Each row comes from the steps of one walk. Every step used is in the known rows, and no mark comes twice. Write the walk behind each row, first mark first.
Known rows:
zase gerus: [ -4   6  20   3 -14   4  -1   7  -8   1  15  -7   8  -3  14  24 -11  11
  -6  -3  -5  14  -3  -2   5  -4   1  -3  -4  16  11 -13   4 -12   4   7
   8  11  -5   2   0]
dider gerus lefi bunurib: [ 12   2  -1   0   5  -3  12  -2 -14   6   0  -2   1  -5   9   5  -5   9
   9  11   5  12   4   2   9  -9   0   7  -5 -19  14  -4   3  -6   9   6
  -4  20 -17   3  -9]
bunurib lefi zife dider gerus nabaf: [ 20  -5  -6   0   8  21   1   7   5  15  -3 -19  -4  -4   0  -7  15 -18
   3  -1   3  -6 -14   1 -12  11  -9   6   2  -4   5   7  -6   6  11  -2
  -5   3   2  -6 -15]
reti nabaf gerus zase: [-24  -4 -15  17   6  13  13  -4  -5 -10   1   7  10  -7   7 -15   0   6
  -4 -13   8 -27  -6  13   2  -9   4  13   2  22  -5  22   0   3 -15   5
  13   6  16   8  -2]
zife dider gerus nabaf sasebo zase bunurib: [ 21   8   8 -16   2  -6   2   7   9   6  -7 -16 -14   6 -25 -10  -7  -2
   7  10  -3   2   0  10   5  -1  -4  -6 -10   2   8   1  12   7  24  -9
 -15  -7 -15   4   2]
zase bunurib: [  4   8  13   4  -8 -20 -13   9  -1 -15   3   4  16 -17   4   9   2   8
 -16  -1 -10   1   6 -11  -8  -9  10   0   0  10  -6  -2  -1  -2  -2  10
   1  -6   3   8  12]
rebu sasebo zase: [-21   8  21   1  -2  -7 -10  -3   1   2   2   8  -4   9  -3   7  -6   0
 -11   8  -5  -2  32  15  22  15   1  -9   7  -1 -28 -18   3  -5  -3   3
  -8 -36  -4  -8  10]
reti nabaf sasebo: [-20   2   0  -1   8  13   2  -4  -4  -7  11   1   9  16  -3  -7   6   8
 -10 -10   3 -15   2   6   0  -1  -5   6   8  12 -12   8 -20   7 -14   0
   3 -25   6 -14  -9]
dolom bunurib lefi: [  0  -7   2  -3  -4   3 -18   8  -7  -6  -1  -4   3  -8   8  -7  26  -5
  -9 -20 -14  -2   1  -9 -13   5   6  -8   3  -3 -12  -9  -6   6 -11  -6
   6  12   2   1  -9]
lefi gerus zase: [ -7 -18  -7  11   5   0   2  -2  10 -17 -13   8  17   1  21  -2 -11   0
   0   1   2  -4   1  -7   1  12   7   0 -13  -8   7  11   7  -3 -16   3
   6  12  -6  -1   5]
zase bunurib lefi: [  5   6   0   2  -2 -11 -12  11  -7  -9  -1   1  10 -20  -6   5  22  -1
 -15  -6 -10   4 -11 -14 -28   4   1   5   1  13  -2   5  -4   3  -4   8
   4 -11   5   1  16]
nabaf gerus lefi: [-17  -8 -10   9  -3   2   6  -7 -18   7  16  -5  -2   2   8   5  -8  11
  -9   4   4  -3 -14   1   2 -25   6  17  -7   1  17   9   3   4 -18  -1
   4   6  16   1  -7]
lefi gerus zase bunurib tigu: [  3 -12  -6  15   1  -7   9   5  14 -23 -11   7  21 -18  14 -10 -10  -9
   1   0   1   3  -4 -18 -15   3   7   2  -3  -4   4  13  10  -3  -4  11
  12  17  -6  12  16]
bunurib lefi zife dider gerus zase: [ 22 -13  -2   2  14  17   0   0   9  19 -12 -14   5  -3   4  -6  21 -21
   8  -5  -5  -9 -14   2 -11  25  -7  -1   6  -3  -2  11   1   4  10   6
  -3   8  -2  -5  -7]
tigu bunurib lefi gerus: [ -1   1 -14  10   8  -9  -2  -2   1  -9   4   7  -5   7  21   3  11   3
   3  -9  -7   6 -13 -20  -4   7  15   0  -6  -9  15   3 -10  -1  -6   4
   3  15   0 -14   3]
zife dider gerus: [ 18   3  18  -5  13   2   6   9   8  17   4 -30   1  14  -6   1  -3  -1
   6   3 -20   3   1  -1  11   3   3  -5 -11  -8  15   1  18   5  22   9
 -15  17  -7  -1  -7]
zife dider gerus zase: [ 19  -3  13  -6  13   2   5   8  11  12  -9 -22   4   6  -3  -7   1 -12
  13   4 -13  -2   1  10  11   9   3  -9  -5  -3   8   6  22   6  19   8
 -13  21 -11   7   2]
rebu bunurib lefi: [  2   1   2   6  -1  -2 -12  -6 -13   6  -5  -6   2  -3  -9   2  21  -4
  12 -12 -10   0  -1 -16 -16  10  -4  -2  10  -3  -5  -2  -2   3 -14   1
   7   4   4  13   3]
tigu bunurib: [ -1   6   3   6  -4 -17  -9  -1  -2 -13  11  12  -1   5  24   2   3   7
   1  -3  -8  -6  12  -6  18  -6  26  -9   5  -3  -1 -10  -6  -2  -1   7
   1  15   8   2   1]
zife lefi: [-10   1  -1  -2   1   0 -10   3  12   3   7   3   7  10   4  11   9 -16
  -3  -6  -1  11   4  -5  -1  -1   5  -5  -5  -5  -3  -2   5   8   6  -1
  -2   2  19  -6   2]
nabaf sasebo rebu bunurib lefi: [ -7  -6   1 -14   1  -5  -9  -5  -1  17  -9   4  -9  17 -37  -2   6   7
   4   1  -1  -1  -5 -10  -7   9 -18 -14  21   4 -21  -9  -2  -1 -16  -9
  -7 -24  -3  -5   3]
reti nabaf gerus lefi zife dider: [ -6   1  -6  17   8  14  18  -9   0   3  12 -10   0   3  -2  -3  -1  -3
  -1 -10   4 -17 -16  14   6 -19  -1  27   0   5   7  15 -13  10  -3   0
   1   8  29   0 -22]
lefi zife: [  7 -11  14   8  -5   5  -4  -9   7   3   7   5  16  -1  22   5 -10   3
 -10  -2   4 -18  15  -4   8   2   8  -1  11  -2 -18  -8  -9  -4  -3  10
   1   0  14  -2 -15]
gerus zase bunurib lefi: [  4  -5  -7   3  -1 -11 -14   7  -6 -15 -19  13  17 -27   2  -6  24 -15
  -4   1  -1  -6  -4   4 -20  14   3  -3  11  16 -15  13   5   2  -9   8
  11  -2  -1  15  25]
gerus nabaf sasebo rebu bunurib pokiz: [ -8   7  -4 -12 -11   9 -20   5  -5  -7  -7   8 -18   5 -28  -7  -3  -2
   1  12  18 -11   9  12   2 -15 -23 -15  20  12  -5  -7  -9   7 -19 -18
  -3 -27   3  14  -1]
sasebo zase gerus: [-10   3  14  -4 -19  -1   3  -1   0   7   9   7  -6   1  -2   7 -17   9
  -4  -1  -8   6  17  10   6   8   0  -9 -11  15 -10 -12  12 -17  12  -2
   7  -3  -4   0   6]
dider gerus: [  3  -1   9   2   5   3  10   5  -4  11   9  -7   9   1  12   6  -4  12
  -4   7 -10   4   3  -8   1   3   3  -5 -14  -1  13   0  14  -7   7   8
  -3  11 -18  -6  -4]
sasebo zase bunurib lefi zife: [  7   1   1  -2  -9 -11  -4  -6   8  -2  -7  18  -1 -16 -13  -4   6  -2
  -9  -2  -8  -6  10   0 -18  17  -3  -2  -2  11 -27  -2   0  -9   9  -1
   5 -21   7   0  10]
lefi zife dider gerus: [ 27  -5  20   5   7   7   7  -5  20  20   1 -19   6   7  10   4  -9  -6
   6   3  -7  -9   4  -2  16   7   2  -3   1 -10  -1  -6   2  -1  23   9
 -11  14   3  -1 -21]
zife dider gerus nabaf: [ 18   6   9  -5   5   6   3  18   4   8   2 -25  -7   7  -7  -5  -5  -8
   7   5  -7   0   1   8   8  -8   0  -2 -11  -7  18   2  11  11  19  -1
 -14  14  -6   5  -8]

Write each row's walk:
[-18  17  16  -2 -13  -3  -9   4  -5  -4   3   6 -12  -2  -2  17 -12  -3
  -6  12   3   8  19  21  22   7  -3  -6   4  10 -16 -27   2  -7   0  -6
  -2 -28 -14   3  12] -> rebu sasebo zase gerus nabaf
[-13  -5  -5   6   5   1   1  -2  22  -1   1   4  10  15  12  15  -4 -10
   0  -4   0  17  -7 -17  -2   2   4  -1 -20 -17  13   4   6   5   4  -5
  -1   7  11 -14  -1] -> zife lefi gerus
[ -9  -8 -18   9   2  -4   2  -3  -6  -5  -9   9   4 -20   5  -7   6  10
  -6  -4   6 -14 -19  -2 -12  -6   5   6   2  25   4  18  12  -2 -16   7
  14   9   4  13  17] -> nabaf gerus zase bunurib lefi
[  6  -4   3  -1   1   3   9   4 -17  12  12  -9   7  -1   8  11   1  -2
   0  15  -6  15  -6   3  -2  -2  -1   7 -14 -12  19   4   6   1   3   1
  -5  12 -15  -2  -6] -> dider gerus lefi
[-15  -4  11 -21  -9   3  -2 -12   0  13   7   8  -6  23  -8   4 -15  19
  -5   2   0   4   9   7   9  11  -6 -16   4  16 -13 -10   0 -12   1  -6
   3 -25 -17 -13   5] -> nabaf sasebo zase gerus
[  4   0   3   9  -3  -2   9   5   6 -13   0   1   5 -15  13 -25  -9   9
   8 -15  15  -5  28 -16   4 -22   6  -5  24 -14 -18 -11  -5 -10   7  20
   6  22  17  12  -3] -> lefi bunurib tigu
[ 26   4   9  -4  11  -4   7   4   1  14  -2 -24  -5   8 -10  -1  -3  -4
  17   4  -7  10   4   7  16  -7   1   4  -6 -22  17  -2   7   6  22   4
 -18  23  -4   4 -13] -> zife dider gerus lefi bunurib
[  4 -12  -3   5   3  16  -6  -2  -2   9   3  -2   8  -4  13   1  17  -8
  -7  -8  -2  -9  -5  -8 -16  13  -5   3   9  -1 -10   4 -13   1  -6   4
   4  -6  11 -14  -8] -> bunurib lefi zife
[-23  -1  -3  -7   3   9   5  -9  -1  -3   6  11   1  18 -14 -13   2   8
  -7  -8   2 -19  12  14   2   6  -8   2   5  14 -24   8 -14   1  -6  -6
   3 -31   5 -14  -4] -> reti nabaf sasebo zase
[ 18  -7  12   2  -1   3  -3  -4  -1  11   5 -14   6   7   4  10   0 -23
   2   6  -1  -1   1  12  10  -4   3  12   6 -21  -4  -2 -12  13   3  -2
 -10   3  20   0 -20] -> gerus lefi zife dider
[  4   3  -6   5   3 -12  -4   4  -1 -13  -4   2  12 -15  -2   9  12   3
 -12  -6 -11  11 -18 -24 -30   7  -1  10 -11   7  11   9  -4   0  -6   6
   4  -6  -2  -7  12] -> zase bunurib lefi gerus
[-18 -15 -12   9   2   2   2  -6  -2  -1  -1   7   5  -7  15 -11  -9  14
  -2  -1   8 -20  -4   3   8  -9  11  -3   2  16   1  13  16  -3 -19   6
  12  14   7  11   6] -> nabaf gerus zase
[-16  -3 -10 -18 -13   7 -12   2  -6  -9   0  14 -14   9  -6 -19 -11   6
  -8   9  22 -13  18  17   3  -6  -5  -8   3   7 -14  -1  -9   6 -14 -16
   0 -34  -3  -2  -1] -> gerus nabaf sasebo zase
[-12  16  20   0  -5 -21 -12  -1   2  -8  -3  13   0  -6  -9  12  -2   1
 -14   9  -9   1  27  11  14  11   2  -5   6   7 -29 -21   3  -5  -1   2
  -8 -37  -7   0  22] -> rebu sasebo zase bunurib
[ 27   3  12   0  10   2  18   9   5  15   3 -32  -4   4 -10 -11   0 -13
  19   2  -6  13   1   1   8 -11   0   3   1 -26  15  -2   9   8  28  10
 -12  30   1   8  -9] -> zife dider gerus lefi bunurib tigu
[ -1   4  -6   4   0   0   4   3  20  -5  -3   3   3  -4   5 -12   4 -11
  11 -14  15   9  16 -14   0 -16   5  -5  14 -19 -13  -7   2   0  17  10
   4  19  25   5   0] -> zife lefi bunurib tigu
[  4  10   7   0 -13  -2   1  -1 -16   1   5  -1   1  -8  12  24 -11   8
   6   1   9  19  -3   5  11 -15   0   8   5  -3  12 -16  -7 -12   5   2
   8  19  -5   9  -7] -> zase gerus lefi bunurib
[-14   8  -6  -8  -1   9  11 -16  -8  -3   0  14  -6  11 -13  -4  -4  10
   5  -8  12  -5   4  21   9  -2 -11   8   9   9 -13  -2 -21  -6  -1  -8
   4 -19  -2  -7  -8] -> reti nabaf sasebo zase gerus lefi bunurib
[ 16  -3   0   3   1  -4  15  10   0  -4  -7   2  17 -28  11 -11   5 -10
   4  11  -3   4  -1  -5 -12   3   2  -7   4   5   1   8  22  -5  13  16
   8  20 -21  20  20] -> dider gerus zase bunurib tigu
[-11  -3 -13   9   1  -4   8 -13 -13   2   6   4  -8  -3   8  -1 -15  24
   2  -2  17  -6  -4  -1  12 -30   7  16   1  -6  13   3  -3  -3 -13   3
   4  16  14   3 -10] -> nabaf gerus lefi bunurib
[ -2   7   6  -4 -18  -7   4  -6  -6   4   1  12 -11  -3  -6   8 -17   7
   5   0   4  12  16  16   9   1   0  -2  -5   0 -10 -16   4 -15  12  -9
   4   2  -4   5   1] -> sasebo zase gerus lefi bunurib
[ -4   0 -24  -6   2  -5  -3  -6   2 -13   0  19 -18  12   8 -10   5   3
   7  -2   6   0 -10  -6  -4   8   7  -4  -4  -7   6   3 -13   1  -7 -13
   2  -6  -8 -15   3] -> tigu bunurib lefi gerus nabaf sasebo zase
[  1  -9  -2   9   1   6   9 -14  -1  14   9 -12  -5   5   6   6 -12   2
  -1   2   5  -9 -16   4  12 -19   5  17  -1  -6  12   6  -1   7  -6  -1
  -3  13  24   2 -19] -> nabaf gerus lefi zife dider
[-17  12   2  -3   6  15  -1  -8   3  -2   0   7  -3  13 -35  -3  10   1
  -1  -6  -4 -13   3   8   1  -1 -26  -6  21  19 -12   1 -13   4 -12  -7
  -1 -25  10   3  -3] -> reti nabaf sasebo rebu bunurib pokiz
[-12  13  -1   2  -3 -12 -10   3   2 -15  -9  14 -10  -9 -11   8   1  -6
 -10  11   2   7   8   9   1  16  -7   4  -2   2 -13 -11  -4   1  -7  -9
  -5 -39 -12  -6  20] -> rebu sasebo zase bunurib lefi gerus nabaf
[  0  -9  -9   8   0 -11  -1   1   6   4 -27   7  -6  -6 -33  -2   5 -11
  15  -2  -6   1  -8 -10 -14  16 -13  -6   7   0 -17  -1  14  -4 -12  -8
  -1   8   5  15   7] -> sasebo rebu bunurib lefi gerus zase
[-10  -6 -14  11  -2   4  16  -6 -10   1   9  -1  -6  -9   7 -13 -13  13
   3  -4  17  -1  -5  -6   2 -36   6  16  10 -11  10   5   0  -2  -9   8
   8  24  19   7  -8] -> nabaf gerus lefi bunurib tigu
[ -7  -4 -14  -5  -5  -3   0  -4   8 -21  -7  16  -3   4  -1  -7 -25  11
  -5   9  15   0  -2  -6  -6  -4  -3   2 -16  -1   8   6  -7   0 -12 -15
   1 -21 -12  -8   2] -> lefi gerus nabaf sasebo zase bunurib
[ 29   8  -2  -1   0  -2  -3   9   4  -2  -9  -7   1 -24  -6   2  15 -13
  -3   3  -2  -2 -18  -6 -19   2  -6   8   1   5   5   4  -6   6  15   1
  -2  -1  -3   6   3] -> zase bunurib lefi zife dider gerus nabaf
[  1  -1  -6 -12   0  10   3   6  -9   1   5  -4  -3   5   6  -3  -9  12
  -2  15  13  -2   0   2   4  -6  -6  -4  -7   3  14   4   0   2  -1  -6
  -4  -7 -27  -5  -6] -> dider gerus nabaf sasebo
[-11  -3   7 -24 -10   3  -2 -15  -8  14   9   8  -8  21 -10   8 -11  10
  -4   7   2  12   2  13   5   8  -9  -7   3   8  -6 -10  -4  -8  -2 -13
   2 -25 -15 -11   4] -> nabaf sasebo zase gerus lefi
[ -7 -11 -10   8  11  13   0   5  -1  -1   1  -6   8   5   7   2  10   2
  -6  -7  -9   7 -18 -20 -25  14  -5   8 -15  -7  16  15  -3  -1 -15   1
   5  -2   0 -21   0] -> bunurib lefi gerus
[  7  19  11  -3 -11  11  -5  -2 -15  -3   8  -1  -1  -8   8  26  -5   5
   4   2   5  19  -2  12  11 -16 -10  -1   5   6  22 -15 -11 -12   6   2
   7  16  -3  13  -4] -> zase gerus lefi bunurib pokiz
[  0   5  -1  -4  -9 -15  -6   4   1  -1  -7  14  -4 -14 -18  -7  10   0
 -11  -4 -13   0  10   0 -21  15  -3  -3  -7  13 -20   2   5  -5   5  -3
   5 -21   4  -2  18] -> sasebo zase bunurib lefi
[ -8   2 -18  -9  -4  -4  -4  -4  22 -13  -9  20  -5  10  -9   5  -7 -12
   0   6  16  15  -7  -5  -8   1  -2   1 -19  -7   8   5   1   9   5 -22
  -1 -14   1  -8   6] -> zife lefi gerus nabaf sasebo zase bunurib
[ -5   0 -26  -1   3  -8  -5   1   3 -12  -4  16 -19  11  -1  -3   9   2
   5   0   6   1 -19  -9  -2   3   4  -3   1  -4   8   0 -13   0  -9 -13
  -1   0  -2 -13   0] -> tigu bunurib lefi gerus nabaf sasebo rebu
[  0  -4 -20  10   8  -9  -4  -4   1 -15  -7  14  -1   2  24  -4  16  -4
  12  -6  -4   0 -11 -11  -3  14  18  -2  -2  -6   9   8  -6   0  -9   3
   7  17  -4  -5   8] -> tigu bunurib lefi gerus zase
[ 14   3   7 -14   9   8   2  12   5  11   1 -25 -10  17 -11  -8  -6  -3
   8   8   0   0  -3   8  10  -5  -4  -4  -6  -4  17   3   7  11  14  -5
 -15   2 -14  -3  -8] -> zife dider gerus nabaf sasebo
[ 19   3  16  -5  11   1   7   8  -1  18   6 -31  -2  12  -8   4   2 -13
   9   7 -15  13  -7   8   8  -2   0   4 -14 -17  21   5  11  11  18   0
 -18  16  -5   0 -11] -> zife dider gerus lefi
